Known rows, with every step that occurs:
legi/setir/tetu/guna/doret: [ 10   0   1  -5   1  26  38  -8  -5   1   3  -3  14  -8  41  20 -23  35]
guna/legi/setir/doret: [  4   6   7 -23   8  -7  24   5   0   1   5 -13  -7  -9 -12   7 -18  -2]
doret/setir/legi/guna: [ 10  23  -2 -26   7   7  41  16   7   3  -2   9   2  12  -2  -6  10   2]
tetu/setir/legi: [  7   7   3 -47  -5  13  -5  12  -4  14   0  -8   5  21  17  22  12  -1]
legi/guna/doret/setir/tetu: [ 10  18  -7 -17  10   5  58   5  -1  -7   4   5  16  -1  33  -4 -24  28]
setir/tetu/guna/kidob: [ 23   6  -3 -11 -18  44  20 -15  -1   2  -2   8  31  13  40  13 -39  28]
kidob/pofosa: [ 16   5  -1 -18   0 -15   3   6 -13   5  -1 -10  15   3   7   9 -10  13]
doret/guna/kidob/pofosa: [ 21  18  -4 -30   6  28  15   4 -14  10   5   4  27  11   9   2  -6  14]
doret/guna/legi: [  5  14  -3 -33  15   3  45  -3   8  -3   5  22  10   2  -2   1   4 -15]
tetu/guna: [ 10  -1  -4  -8  -6  17  23  -6  11   1  -3   6  18  10  23  12 -15  13]
guna/legi: [  6  10   3 -23   3  -9  25  -4   8  -6   4   7  10   2  -1   5 -14 -18]
legi/guna/doret: [  2   9  -3  -2  11   5  32   1  10  -7   8  -4  11   7  31   3 -19  16]
setir/doret/guna: [  4   3  -9 -28  12   3  30   6  -2   4   2  -1   0   2  17   8 -20  21]
tetu/guna/kidob: [ 16   8  -1  -9 -12  46  14  -7  10   3   1   7  31  18  30   7 -29  10]
doret/setir/tetu/guna/legi: [ 17  16  -3 -35  -3   9  63  -8   1   0  -2  24  22  -2  23   3 -17   8]
kidob/guna/doret/setir: [  8  18 -14  -3  16   3  41  14   5  -6   8   2  21  -1  32   4 -33   1]
guna/kidob/pofosa: [ 23  14   2 -22  -6  15  -5   4 -14   8   3  -9  27  10  12   4 -24  11]
doret/setir/tetu/guna: [ 17   9  -8 -23  -7  15  46  -2   1   1  -7  15  24   2  26   6 -21  25]
doret/setir/legi: [ 10  20   0 -37   4   0  27  17  -1   6  -2  11   7   6   5   2  -5  -6]
legi/guna: [ 6  4 -5 -2  3  4 23  1 15 -8  0 -2  8 10 -4 -2 -5  9]

Rows:
[ 10  10  -1 -11   2   5  22   4   7   2  -1   1  -3  16   8   5   7   8] | setir/legi/guna
[ 21   5   3  -8 -14  53  18 -10   0   2  -2  -1  24   5  10  11 -23  26] | legi/setir/tetu/guna/kidob
[  3  14   2 -36   7  22  19  10  -2  12   9 -10   3  23  46  19  12  14] | tetu/setir/legi/guna/doret
[ 18  14   0 -33  12  31  14  12 -22  18   5 -16  10  -1  -3   5 -10  28] | legi/setir/doret/guna/kidob/pofosa
[  4   9   8 -18   7   0  23   1   9  -6   4   0   4  -6 -28   3   1 -19] | guna/legi/setir
[ 13  19   5 -37  -8  50   0   9   3  14   4  -8  12  35  15   9  10   4] | tetu/setir/legi/guna/kidob
[  1  10  -3 -63  13  13  32   6  -5  13   9  -2   3  10  16  14   3   3] | tetu/setir/doret/guna/legi
[  2   1  -4 -23  17  13  27  10  -2   5   2  -8  -6  -7 -12   7  -4  18] | legi/setir/doret/guna
[ 16  -4  -6  -8 -12  14  29 -13   0   0  -6   6  18   5  35  17 -25  31] | setir/tetu/guna
[  8  10   0 -29  13   8  50  -7  -2  -4   3  14   3 -11 -20   5  10   2] | doret/guna/legi/setir/tetu
[  1   1  -8 -52   9  18  15  13  -5  13   4 -10   6  12  18  16   0  20] | tetu/setir/doret/guna
[  4  10  -4 -39  16  -1  47   0  -2   3   7   8   0  -1  15   6 -16   3] | setir/doret/guna/legi
[ 27  36   2 -35   2  26  26  17 -14  16   1   1  17  19   8  -9   5  13] | doret/setir/legi/guna/kidob/pofosa
[13 -4 -1 -4 -7 21 27 -9  0  0 -6 -2 11 -4  6 16 -9 28] | legi/setir/tetu/guna
[  7  10   0 -36  -1  19   9  10   4  11   0  -9   0  27  10  14  26   7] | tetu/setir/legi/guna
[  4  -2   1 -15   4  -1   8  11  -1   2   0 -23  -5  -7  -9  10 -23  16] | legi/setir/doret
[ 10  16  -5 -27   7  -1  44   7  -9  -4   5   6  19  -8  41   5 -39  20] | guna/doret/setir/tetu
[  7  25   1 -39  11   4  38  16  -7   7   6   9   8   2  41   7 -19   0] | guna/doret/setir/legi
[  7   2   5 -20   3  14  37  -4   3   7   2  -6   0  -4   8  12 -15   9] | tetu/guna/legi/setir/doret
[ 10  -1   1  -8  -2   2  14  -1  -2  -6  -4  -9   6 -10 -14  10 -12  16] | legi/setir/tetu
[ 23  18  -4 -26 -13  46  38  -3  -1   4  -3  16  36  10  31   1 -36  22] | doret/setir/tetu/guna/kidob
[ 17  20   3 -15  -5  34  14   2   7   5   2   2   9  24  13   0  -8   5] | setir/legi/guna/kidob
[ 12  10  -8   2   7  -9  29  -4  11  -9   4   4  12   5   3   9 -19 -19] | kidob/guna/legi
[ 31   8   3 -13 -13  40  14  -7 -20  13  -3 -10  27   3  13  14 -15  38] | legi/setir/tetu/guna/kidob/pofosa
[  8  10   0 -26  10  44  19   9  -3   7   5  -8   6   0  -6   1 -17  16] | legi/setir/doret/guna/kidob
